Each row was made from one walk, in order. Every step used is in the known rows, and no mark comes twice. Write each row's walk.
Known rows:
h x z d t l: [ 30  50 -29  81  46 -16 -61 -37   5 -56  -3  25 -13  -6 -16 -10  14  -3
 -27 -58  28  12  57  -2   9   3]
x z: [  3 -41 -13  14  -5   1 -35  16  70 -39   1   2 -44 -17 -26  16   2   2
 -42  25 -18  -8  17   6  -7  39]
w z d: [-23 -22  16  73  28  -1 -25  50  12   3  17  19  -9  22  63 -12  23  -1
  28   5  23   6 -21  10  14  30]
t z x: [-27 -84  22   3 -20  25   3  -9  35 -13  11  27 -31   6  62  62  51  18
 -61  40 -24  12 -19  42  31 -48]
l g: [-13  21  32 -88 -29 -30  35 -21 -24  42  65 -26 -20 -28 -37   4  -5   5
  33  35 -29 -19   3  16   4  -1]
g l t d z x: [-18  -1 -35 -85 -77  12  21 -21 -23  51  22 -19  29 -41   2 -28  38  -6
  -1  37  -1 -26  26  38 -26 -61]
z w v: [ 14 -20  83 -24  -1 -24  10  72  39  -2 -68   9 -47  46 -10 -30 -36   4
  30  15 -34  -1 -67 -58  16  72]
z x: [-10 -49  17 -28  40   3 -39  13  47  21  55  49 -61   1  28  52   1   6
 -55  86 -30  26  -4  40  39 -18]
w v z x h: [  1 -23  49  64   8  -5 -48  85  90  15 -15  76 -62  58  38 -38 -50  10
 -28  17 -26  25 -42   5  18  43]
z t l: [ 27  40 -44 -71  60  -5  18 -63 -55   2  30 -14  55  21 -55  -4 -16   6
  27  16   2  25  -3   8  16  -7]
g l t d z w: [ -7   8 -16 -86 -83   3  52  -5 -39  43 -19 -43  45 -41 -28 -57  32 -11
  35   7  -2 -42  16  -8 -42 -26]
x z w: [ 25 -36  29  20  29 -15 -20  55  70 -61 -45  -6 -47  -1 -33  18  -1  -2
 -31  12 -25 -11  -1 -37  -8  59]
l t z x: [-24 -63   6 -23 -48  39  -6 -11 -29  17 -12 -17  17 -29  50  57  -6 -11
 -46   8 -14  20  23  37   9 -52]
l t d: [-26 -35 -33 -13 -73   7   7  -8 -24  66  10 -38  51 -69   8 -28  10 -25
  -3  11  28 -12  39  45 -32 -21]
w z x: [ -5 -48  29  39  33   0 -38  68  54  16  10  43 -46  44  49  29 -13  -6
 -44  61 -30  13 -21  51  25  12]
v z t l g: [ 22  68 -23   2  34 -16  55  -4 -42  10  23 -15  83  16 -27 -24 -52  -2
  45 -12   6  10   2  -6 -12  15]
l t z: [-29 -57  -3 -29 -82  40  22 -23 -47  25 -26 -41  40 -42  17  18 -11 -14
 -12 -20 -11   3  24  13 -10 -23]
d t z x h: [  0  -9  18  13 -14   9  -7 -24 -17  23  -3  31 -47  24   1  78  45   5
 -31 -10  -8   6 -23  12  -4 -65]
g l: [ -8  -6 -10 -99 -61  -6  23 -28 -12  53  41   6 -10  -8 -68 -43  47  10
  23  42 -61 -23  21   7 -12  10]
d t z: [-13   2   5 -10 -76  13  46 -36 -45  30 -29 -14  -1   7 -11  59  28   2
  20 -26   1 -17 -36 -19 -22 -34]
v z d t l: [  2  65 -20  81 -16 -10  21  12 -28   0  14  21  47  -2  22 -11 -15  -6
  60 -23  52  14  -8 -20 -21  14]
x z t d: [  6 -20 -45  42  57  -2 -24   4  33 -27   7 -24  21  -3  -3  19  57   6
 -29  -9  34 -16   6  12 -21  -5]
g l t d z: [ -22    5  -42  -90 -104   12   42  -31  -38   58    9  -38   47  -51
  -23  -58   34   -8   28   16    2  -39   26   19  -42  -38]
t l g: [  25   66  -10 -108  -66  -48   38  -70  -28   -2   53  -20   15  -24
  -78  -34  -19    2   31   57  -24    3   21   60    4   -7]
v z t l: [ 20  39 -38  26  41   2  39   4 -22   5   7   5  80  21 -19 -28 -54  -3
  29 -10   9  19  -2 -12  -8  29]
l t z x h: [-16 -68   8  -9 -20  35 -33 -11 -17  19  -1   4  -7 -27  31  36   6  -9
 -63  -6 -19  27  37  45   9 -54]
d t l g: [ 33 115 -11 -93 -78 -45  49 -72 -77  29  19 -28  17  -4 -91  23 -23  -9
  59  16  -2  -8  -3  19 -24 -31]
g l t z: [ -18  -21  -15  -93 -114   24   37  -40  -64   46   -6  -35   43  -27
  -35  -20   45   -3   13   -7  -49  -20   43   15  -28  -31]

Which walk is each row?
[ 18  70  22  -4 -12 -23  29  30 -10   5 -26  -4  39  61  -2 -46 -72   8
  58 -17  -1  10 -51 -15   0  37] -> w v z t l g
[ 32 -15  43  71  56 -16 -53  50  72 -50 -72  27 -57  28 -18 -39 -27  -2
 -50 -47 -31  -1  20 -45  17  66] -> h x z w v
[-20   8 -20 -62  74  42  42 -26 -17  -8   6 -21   5   6  20  18 -59  14
  30   8  34  -3 -68 -67  21 -12] -> d z t
[-40 -44  -3   2 -52  39   2 -25 -64   6  -6 -37  45 -46  60  25  24  -8
  10 -38  28  13  22   6   1 -37] -> l t z d
[-17 -88  24  22  13  21 -29 -11  49 -11  25  52 -62  11  38  36  68  21
 -82  23 -32  19  -1  52  29 -50] -> t z x h
[-29  -7   0  96  19   8   5  48  20   6  35  30  22 -15  60 -26  -3   2
  35 -10  35  11  -3 -25  -1  40] -> v z d
[ 40  52 -34 -38  49 -23 -10 -36 -12 -60  16 -37  23   8 -59  28  -2   6
  -5   0   0   2  21  16  -5  -4] -> x z t l g
[-13  22  15  73  14  -6 -16  40 -27  18  -1  10  -3  34  48  23  18  -9
  52 -20  35   0 -36  -7  -5  10] -> w z d t
[ -15   -4  -38  -80 -106   -2   25  -28  -45   80   24  -32   53  -48
  -42  -58   61  -12   21   16  -18  -34   54   40  -45  -28] -> g l t d
[  30   77  -25 -104   51  -26   37  -72  -84    6   51  -38   59   14
  -64    4  -15    7   47   12    0   14    2   16   10  -26] -> z t l g
[  1 -14  -9  97  76   0 -77  -2  42 -45  13  32 -36 -16  19 -20  23   3
 -47 -48  13   9  58 -13  24  24] -> h x z d
[-25 -29   5 -47  33  33   4   2  57 -20  22  29 -65  -7  57  39 -53  13
 -32  75  11   8 -57 -10  39 -28] -> d z x
[  5  43 -43 -83  48  28  49 -58 -26 -37   3 -21  29   8  -7  -5 -67  13
  32  20  37   8 -54 -37  20 -19] -> d z t l
[ 12 -27 -10  63  47   2 -57  -1  60 -28  -8  28 -44 -12 -24 -25 -10  -4
 -69 -31 -26  -1  59  -5  14  39] -> h x z
[-20 -20 -12 -21 -48  16  40  13 -14  24 -36 -50  43 -61  28 -29 -27 -23
  13   3  49 -23  -8  -9 -28 -20] -> l t d z w
[  5 -52  31  56  66  -4 -69  65  69  18  24  70 -74  48  24   5   1  -3
 -64  45 -37  21  -4  59  25  10] -> w z x h
[ 15 -10 -35  84  95  -2 -48  -9  30 -17  -3   6   8  -2  -6 -22  32  -1
 -57 -58  16  -9  52   0   3   4] -> h x z t d
[-11 -26 -12  57  33  -1 -59  14  49 -62  28   7 -36 -23  28  25  46  10
 -17   3  29   4  16  -3   6  21] -> x z d
[ 22  78 -17  17  -8 -36 -30 -30 -17 -63  23 -20  -9 -14 -16  46  37   3
  26 -13  44  -2  15   8 -16 -20] -> x z d t l g
[ 42  53 -23  15  89 -21 -35 -44 -11 -44   7  -7  13   7 -52 -15 -14   0
 -35 -52 -10   6  64   4  15   2] -> h x z t l g
[ 10  21 -11  97  65  -4 -67  -9  12 -34  -2  25 -32  -7   7   8  22  -3
 -29 -68  24   4  48 -26   9   8] -> h x z d t
[ -8 -59  76   6 -51   4  43  37  30 -31 -89  -5 -23  41  31  -4  22  17
   6 -15 -28 -11 -68 -37  11  23] -> t z w v
[  6 -19  41  58  15  -6  44  89  39   9 -38  17  11   6  -1 -32 -51 -11
  20   0 -19  -6 -20 -57 -15  77] -> v z w
[  9  81  12  31 -13 -37   4   6 -56   1  15  -9  18  30  19  11  13  -8
  70 -13  37  -2 -21  24  -8 -11] -> w z d t l g
[  6  14  58  -1 -66  -4  50  15 -32   6 -93 -16 -14  47  -4  48  10   2
  39 -41  -6 -18 -75 -59 -18  -8] -> d t z w v
[-15  36  35  78 -35  -8  -4  66  13  15 -34  28  -6  48  56 -24 -37   5
  65 -34  34   9 -66 -47  -5  43] -> w v z d t
[ -7 -14  34 -50  23  18  55  26  34 -32 -42  -9 -39  -7  10  -9 -65   5
  25  30   8 -16 -74 -83  14  28] -> d z w
[ 20  -7 -22  58 115   9 -55 -10  17 -25  -7  12 -11  11 -21  -3  -8   0
 -55 -59 -11   7  49 -24  18  22] -> h x z t
